Every row comes from one small tree of marks. The marks that hang from a mark follow it in brackets, in the order of their numbers. Every link used is in the known rows. Which tree was each row made from?
Known rows
z_313[z_589[z_807[z_79[z_970]]]]: [ 19 -42  11   3  -1   1  17  -5  20  -2   4  10 -14  -1  -5   4  41  61
  -5   2 -10  -6  -7  -7 -32   3 -49   1 -18  -7  -5  -1  15 -15   3   7
  -4   9 -11 -15   9]
z_589[z_313 z_807[z_79]]: [ 28  -8 -15   3   5   4  11  -8  20 -11   9   7 -15   0  -7  11   2  31
  -4  -4 -14  -8 -10   7 -12 -11   3  -9 -22  -1  -2  27   8  -1  -9   2
   4   1   3  -9  10]
z_79[z_584[z_992] z_970[z_589]]: [ 14 -14  18   0   8   2   2  16   5   4  13   2   5 -15   2 -16  -5 -44
 -27   7 -14   0 -11 -12  -6 -10 -21   2 -12 -18   0   0  15   0   4   3
 -36  35  12  -2 -15]
z_589[z_313 z_807[z_79[z_584 z_970]]]: [ 39 -27  -5  -9  14   2  20  -3  17 -12   7   7 -13   0  -6   6  -2  32
 -27   7 -23  -4 -18  -1 -12 -13 -17  -3 -31 -16  -5  26  14  -3  -2   2
 -11  38  -3 -16   4]
z_313[z_589[z_807[z_79[z_584 z_970]]]]: [ 21 -22  15  -3   8  -1  19  -2  18   1   6  10 -17  -3  -6   1  37  62
 -22   9 -16  -4 -10  -7 -32   3 -56   5 -23 -18  -6  -1  17 -20   4   8
 -13  37 -13 -21   9]
z_807[z_79]: [  9   3   0  -1   9   0   4  -3   5  -5   2   1   1   2 -12   1   6  41
   1   2  -3   3 -11  -4  -7   4   4  -4  -6  -1  -4  -1   9  -6  -8   1
   0  -2   5  -5   0]
z_970[z_79 z_589[z_313] z_992]: [ 25  15   7  15   4   3   0  -2  17  -2  16 -11   6  -8  -8  28 -42  24
  -6   7 -18  -3 -24  10   1 -13  24   2 -17 -15 -14  20  12  18  -4 -12
  22 -10 -12  -6  -7]
z_589[z_313 z_807[z_79[z_970]]]: [ 36 -47  -9  -4   5   6  17  -5  18 -14   5   6 -12   0  -6   8   2  32
 -10   0 -16  -7 -16  -1 -12 -13  -9  -6 -26  -6  -2  26  12   3  -3   1
  -3  10  -1 -12   3]
z_589[z_807]: [ 11 -15 -10   2  -4   1   4  -1   8  -4   3   5 -11   0   0   3  32  -4
  -5  -4  -1 -10   6   5  -4 -10 -14  -7  -3   2   1   1   2  -6   5   5
   2   4  -1  -2   9]
z_992[z_807[z_79[z_970] z_589[z_313]]]: [ 39   2   9   6   2   6   5  -9  31 -15   5   0  16  -2  -4  -9 -24  -4
 -11   0 -21  11 -40 -12 -16 -10 -12   5 -16 -17   8  24  21   5  -3  -6
  -5  13   6  -8  -7]
z_313[z_589[z_807[z_79[z_584]]]]: [ 12  17  10   4   7  -3  13  -2  18   4   9  11 -20  -2  -6   4  37  63
 -16   5 -13  -4  -3   2 -32   3 -45   0 -19 -13  -7   2  13 -24  -1   8
  -5  29  -8 -18  16]
z_584[z_79[z_970] z_589 z_992]: [  6 -35  22   6  -2   8  13  12  19   2  23   7  13  -8  19  26   7   5
 -17  -2  -6  -5   1 -29 -14 -22 -27  -5 -21   5  -9  -8  14  13  -8  11
 -34   6  27  -7  -8]
z_992[z_807]: [  7  28   0   4   1  -1  -1   2  20  -5   1  -3  -1  -6   3 -21   1   2
  -1  -1   1   7  -2  -2  -9  -7 -11   4   6   1  11   2   8   4   3  -1
  -4   8  -2   4  -5]
z_79[z_584[z_992]]: [  0  23  10   1  13  -1   2  21   3   5   9   5   0 -15   6 -18  -3  -2
 -20   3  -3  -1   4  -5  -5  -6  -1   1 -10  -3  -2   0   8  -5  -5   7
 -36  28  13  -2  -9]
z_589[z_807[z_79[z_970[z_992]]]]: [ 34 -49   0   1  11   3   9   4  13 -12   1   2   5   3  -6   2  36  71
  -7   8  -5  -9 -18  -1 -13 -10  -9  -3 -13  -5 -13   1  25  -8   5   3
   2   4 -15  -8   1]
z_807[z_79[z_584] z_589[z_313]]: [ 25  33   7   5  10   2   1  -9  10  -6  10   5  11   1  -9  11 -29  -4
 -22   4 -26   6 -35   0  -8  -4   3   0 -25 -24  -7  26  11  -8 -13  -3
  -3  24  10 -15   4]
z_992[z_807[z_79[z_970] z_589]]: [ 32  -4  14   5   3   4   3  -7  25 -12   2  -2  22   1 -10 -17  11   2
  -8   1 -12  12 -38 -17 -15  -3 -29   4  -4 -15   9  -5  26  -6   2  -2
  -8  13   7  -7  -8]
z_313[z_589[z_807]]: [  1  -6   5  10 -11  -1   7  -3  15   6   4  10 -19  -4   6   6  36  21
  -2  -3  -4 -10   9   5 -24   1 -41   2  -8   0  -2   3   1 -12   5   6
   2   3 -11  -7  15]
z_79[z_970[z_589[z_313 z_807] z_992]]: [ 39 -43  -4  10  -7   5   3  -1  17  -6   9   1  -2  -2   5  13  -8 -16
 -13   4 -18 -12 -18   8  -5 -24  -6  -1 -18 -15  -9  33  14   9  13  -8
  11   4 -18  -1   2]
z_807[z_79 z_589[z_313]]: [ 24  13   3   9   1   6  -1 -12  12  -7   8   5  14   3  -7  13 -24  -6
  -5  -3 -20   3 -32  -1  -7  -2  11  -3 -19 -15  -5  25   9  -2 -13  -4
   5  -4  13 -10   5]
z_584[z_79[z_970] z_992[z_807[z_589]]]: [ 24  -4  24  11   3   8   7  16  32  -8  18   2  21  -5  13  -4   8 -43
 -16  -7  -7   7 -18 -27 -18 -17 -28   0 -13  -2   7 -12  26   2 -11   6
 -35  16  21  -2 -24]
z_992[z_807[z_589]]: [ 15  34   8  12  -7   3  -7  -4  22  -5   3  -1  17  -2   1 -15   6 -39
  -4  -4  -5   9 -20  -4  -8  -6 -19   3   4  -9  11   0  12  -4   4  -2
  -1   7   6   1  -2]
z_79[z_970]: [  9 -40   6  -6   1   1   7   3   0  -3  -3  -1   4  -1   1  -3   0  -1
  -5   4  -3   1  -6  -7   0   0 -12   4  -3  -5   1  -2   5   4   6  -1
  -6   8  -5  -2  -7]
z_584[z_992]: [ -3   1   3   4   4   3  -1  18   4   3   7   3   2 -14   8 -14   1  -3
  -3  -4   3  -4   6  -6  -4  -5   6  -1  -5   6   0  -1   6   1  -5   7
 -28   0  16   3  -8]
z_970[z_79 z_992[z_807]]: [ 18  34   8  11  12  -2   2   7  29  -6   7 -14  10 -11  -7  -4  -4  72
  -3   7   1   5 -15   0  -8 -10   7   8   1  -2  -3  -8  21   9   2  -5
  10   1 -16  -3 -13]

Write each row's tree
[ 11  28  18   8  14   1   3  14  13   4  22  -6   2 -23 -14   2  -6  -7
 -22   6 -15   1 -11  -6  -3 -10  -5  -2 -15 -16  -5  -9  16   1  -6   3
 -24  26  18  -8 -14]	z_970[z_79[z_584[z_992]] z_589]
[ 27 -12  19  -4  12   2   5  -7   4  -8   4   2  21   3 -14   1   7   0
 -23   9 -20   8 -38 -14  -7   1 -25   3 -16 -27  -4  -4  20 -16  -1   1
 -12  34   6 -16  -2]	z_807[z_79[z_584 z_970] z_589]
[ 36 -27  -3  -1  -2   2  11  -5  15  -5  11   4 -14  -4  -1   9 -10 -49
 -29   5 -28  -6 -14   4  -5 -21 -28  -3 -22 -24   0  31   7   4  10  -4
  -4  39  -5  -8   3]	z_79[z_584 z_970[z_589[z_313 z_807]]]
[ 19  -7  -5  11 -12   8  16 -12  28  -2  24  11 -10   4  16  53   3   0
 -16  -7 -18 -12   2  -4 -14 -31 -21 -14 -29   3 -11  26   0  13  -9   5
   4   2  13 -12  17]	z_584[z_79 z_589[z_313 z_807]]
[ 16 -17  14  -6  14  -3   5  11  -2   1  -1  -4  11   0   5  -5  -5  34
 -21  17  -7   1 -14  -4   0  -5  -5  10  -6 -17 -13   2  16   0   9  -3
  -6  31 -22  -5  -8]	z_79[z_584 z_970[z_992]]
[ 17 -36  13   1  12   3  10   8   9  -4   7  -3  11  13  10  27  -2  32
  -8   8  -1  -2  -9 -12  -5  -9  -2   1 -12  -1 -16  -7  17   6  -8  -1
   2   2 -16  -4 -15]	z_584[z_79[z_970[z_992]]]
[ 25  56  13   7  11   0   0  -5  25  -8   8  -1  17  -1 -10 -17   7   2
 -21   4 -16  15 -33  -9 -16  -3 -23   2  -6 -22   5  -1  23 -16  -3   0
  -9  34   9 -11  -2]	z_992[z_807[z_79[z_584] z_589]]
[ 24 -32  15   1   3   5   3  -9   6  -9   2   2  23   6 -12   4  11   0
  -7   2 -13   5 -35 -15  -7   3 -17  -1 -11 -16  -2  -5  18 -10  -2   1
  -5   5   9 -11  -2]	z_807[z_79[z_970] z_589]
[ 10   6   1   5  -9   1   7  -9  13   5  11   8  -2  -7   7  13  34   7
 -28   4 -14  -8   1  -1  -9 -21 -41  -7 -12 -11  -6   8   3  -6  13   7
  -6  32   9 -13  22]	z_79[z_584[z_589[z_807]]]
[ 19  15  20   5   1   0   4   4  24   2   7  -4  21 -10  14 -10  -1  47
 -29  17 -11   7 -17 -12 -14 -22 -35  12  -5 -18  -6   7  23  10  21  -3
 -10  38 -11  -7   2]	z_79[z_584[z_589] z_970[z_992[z_807]]]
[ 11  -3   5   9  -2   1  10  -5  20   2   8  10 -18   0  -5   7  41  63
   0  -2  -7  -7  -2   1 -31   5 -35  -2 -15  -3  -5   1  10 -19  -1   8
   3   1  -6 -14  15]	z_313[z_589[z_807[z_79]]]
[ 33 -47  -8   3 -10   5   8  -7  17  -7  10   4 -12  -3   0  12  -6 -50
 -12  -2 -21  -9 -12   3  -6 -21 -21  -5 -19 -14   3  30   4   9   8  -4
   2  10  -3  -3   3]	z_79[z_970[z_589[z_313 z_807]]]
[ 16 -35  14   1   1   5   9  -5  10  -4  14  -2   2  11   0  30  -3 -43
  -8   1 -11   2 -12 -14  -5 -10 -23  -5 -13 -10  -4  -8  11   5  -6  -3
   0   6   1  -2 -15]	z_584[z_79[z_970[z_589]]]
[ 12  39   9  17  -5   8  10  12  45   0  29   5   3 -14  27  16 -28   3
 -18  -8 -12   0   2 -17 -23 -33 -12  -3 -25   9  -1  25  12  24 -15   4
 -29   6  28  -3  -6]	z_584[z_79 z_589[z_313] z_992[z_807]]
[ 34   0   6   9  -2   2  -2   3  28  -6   7  -8   8  -7   9 -10 -40 -11
 -10   7 -15   4 -25   1 -10 -20  -2  10  -7 -17   2  32  20  21  11 -14
   7   7 -19   5 -14]	z_79[z_970[z_589[z_313] z_992[z_807]]]
[  6 -12   1  14 -14   6   3   8  19   3  17  11   2 -18  13   2  38   4
 -15  -7  -3 -14  11  -7 -14 -26 -26 -10 -13   7  -4   5   8   2   7  13
 -27   2  28  -3  15]	z_584[z_589[z_807] z_992]
[ 29 -54  -4  -5   6   3  15  -5  12 -14   3   6  -5   2 -12   1  38  37
  -7   2  -6  -5 -12  -8 -12  -6 -24  -6 -13  -4  -1  -2  16  -8   3   6
  -6  11   0 -10   4]	z_589[z_807[z_79[z_970]]]
[ 33  16  -2   6   5   1  12  -7  23  -3  22  -3 -17 -12 -15  26 -11 -14
 -26   4 -29  -5 -15  11  -4 -20 -12  -7 -26 -22  -4  20   7   4  -2  -4
   7  29   1 -15   4]	z_970[z_79[z_584] z_589[z_313 z_807]]
[ 24  -5  -9   9  -9   7  11 -16  24  -6  16  10  -5  -5   1  25   7  43
 -12  -3 -20 -11 -10  -1 -16 -22 -13 -12 -25  -4  -8  32   6   7  -2   4
   3   0  15 -14  25]	z_584[z_589[z_313 z_807[z_79]]]
[ 23  42  12  18   1   8   3  12  40  -6  25   5  10  -7  18   7 -29 -48
 -14 -12 -12   4 -16 -12 -17 -22  -1  -2 -22   1   6  17  17  10 -23   1
 -26   6  25  -1 -16]	z_584[z_79 z_992[z_807[z_589[z_313]]]]
[ 18  41   7  15  -1   7   6   8  41  -2  21   5   7 -23  11 -13 -24  47
 -14  -3 -12   2 -12 -14 -25 -25  -5  -1 -20   2   2  32  18  18  -7   4
 -29   4  30  -4   2]	z_584[z_589[z_313] z_992[z_807[z_79]]]
[ 28  -4  17  12  -2   3  -6   4  21  -7   0  -6  31  -1   7 -17   3  -5
 -10   5  -6   6 -31  -9  -8 -11 -17  11   2 -15   1   2  25   0  13  -7
  -1   9 -12   0  -9]	z_79[z_970[z_992[z_807[z_589]]]]
[ 23  36   9  11   2   3  -3  -8  27 -10   6  -1  19   1 -10 -15  12   2
  -4  -2  -8  11 -31  -8 -16  -3 -14   0  -1 -10   8  -2  21  -9  -4  -1
  -1   5  11  -5  -2]	z_992[z_807[z_79 z_589]]
[ 33  -7  13  -2  11   3   9  -8   9  -8   6   4  15   0  -8   8 -28  -5
 -26   8 -28   7 -41  -8  -7  -5 -11   3 -27 -30  -5  24  16  -3  -7  -3
  -9  33   5 -17  -1]	z_807[z_79[z_584 z_970] z_589[z_313]]
[ 17  13  -5   4 -10   3  10 -10  19   1  16  10  -8  -9  12  22  -2   2
 -30   2 -23  -9  -1   5  -8 -28 -25  -6 -25 -13  -6  35  -2   6   7   3
  -3  31   9 -13  24]	z_79[z_584[z_589[z_313 z_807]]]
[ 20  33  13   9  12   2   7  11  18   1  25  -4  -4 -25  -8   9 -42 -12
 -25   4 -24  -1 -15  -1  -3 -16   9  -2 -27 -18  -7  17  12  12 -11  -1
 -21  24  16 -10 -12]	z_970[z_79[z_584[z_992]] z_589[z_313]]
[  6  28   5   3  -6   1   5  -8  10   7  13   5   1 -10  11  19 -34   6
 -26   6 -21   0  -6  -2  -5 -19 -10   2 -20 -15  -8  35  -3  12   3  -2
  -5  27   8 -11  16]	z_79[z_584[z_589[z_313]]]
[  9 -18  15  -6  13   1   8  22   1   1   7   3   4 -14   6 -20  -2  -2
 -24   7  -6   0  -1 -14  -5  -6 -15   6 -13  -9  -1  -3  13   0   2   6
 -42  37   9  -4 -13]	z_79[z_584[z_992] z_970]
[  8  30   9   9  10   4   7  21  32  -3  18   1  -1  -8  15  -7   2  -1
  -8  -7   3   3   6 -15 -19 -16  -7  -2  -9  13   6  -8  17   6 -17   7
 -31   8  17   3 -21]	z_584[z_79 z_992[z_807]]
[ 35 -24   8   7   8   5   2  -3  13  -7   8  -4  10   2  -5  11 -36  27
  -8  11 -20   0 -34   0  -8 -10  12   2 -20 -19 -14  30  22  11   0 -11
  10  -3 -13  -5  -6]	z_807[z_79[z_970[z_589[z_313] z_992]]]
[ 30  13 -11  -2  13   1  13  -2  17  -8  10   8 -18  -2  -7   9  -1  32
 -22   3 -20  -5 -12   8 -12 -13  -5  -8 -27 -12  -5  28   9  -6  -7   3
  -4  30   0 -14  10]	z_589[z_313 z_807[z_79[z_584]]]
[ 12 -10  17   1  -1   6  10  12  13   6  17   8   8 -23  20   3 -33   3
 -34   6 -20  -3  -7 -15 -10 -23 -17   5 -28 -13  -7  30   9  18   3   4
 -39  35  20 -10   2]	z_79[z_584[z_589[z_313] z_992] z_970]
[ 10  29  19  10   7  -1   5  -2  13   5  17  -8  18 -14  -2  27  -2  80
 -25  17 -13   0 -16  -4  -4 -16  -6   3 -13 -16 -22  -5  16   6   5  -1
   6  20  -4 -18   8]	z_970[z_79[z_584[z_589]] z_992]
[ 13  -6  22   8  -2   8  14  15  38  -1  24   3  13 -13  22   6   8   7
 -19  -3  -5   2  -2 -32 -23 -29 -38   0 -16   6   2  -5  22  17  -4   8
 -38  15  24  -4 -14]	z_584[z_79[z_970] z_589 z_992[z_807]]
[ 10  38   7  16 -10   7   2  11  36   3  18   6   6 -26  22 -13 -29   4
 -15  -6 -10   0   0 -10 -18 -27  -9   2 -13   4   6  32  10  24   2   3
 -29   6  26   1   2]	z_584[z_589[z_313] z_992[z_807]]
[ 32  -4  -8  11  -4   4   8 -11  25  -7  19  -4 -15  -9 -15  30  -8 -13
  -9  -2 -22  -8 -13  10  -3 -20  -6 -10 -21 -11  -2  20   5  10  -3  -4
  15  -1   3  -9   4]	z_970[z_79 z_589[z_313 z_807]]
[ 19  -9  15   2   0   1   7  -1   9   4   9   1  15  -8  18  17 -36  39
 -30  16 -21  -2 -18  -4  -6 -22  -9  10 -22 -21 -18  34  12  17  11  -6
  -4  29 -11 -12   7]	z_79[z_584[z_589[z_313]] z_970[z_992]]
[ 24 -40  14   9   3   1  13   2  20  -1   4   7  -5   1   1   5  38  96
  -5   9  -7  -9 -13  -1 -32   1 -34   6 -15  -9 -16   2  24 -14   7   4
   4   3 -25 -14   8]	z_313[z_589[z_807[z_79[z_970[z_992]]]]]
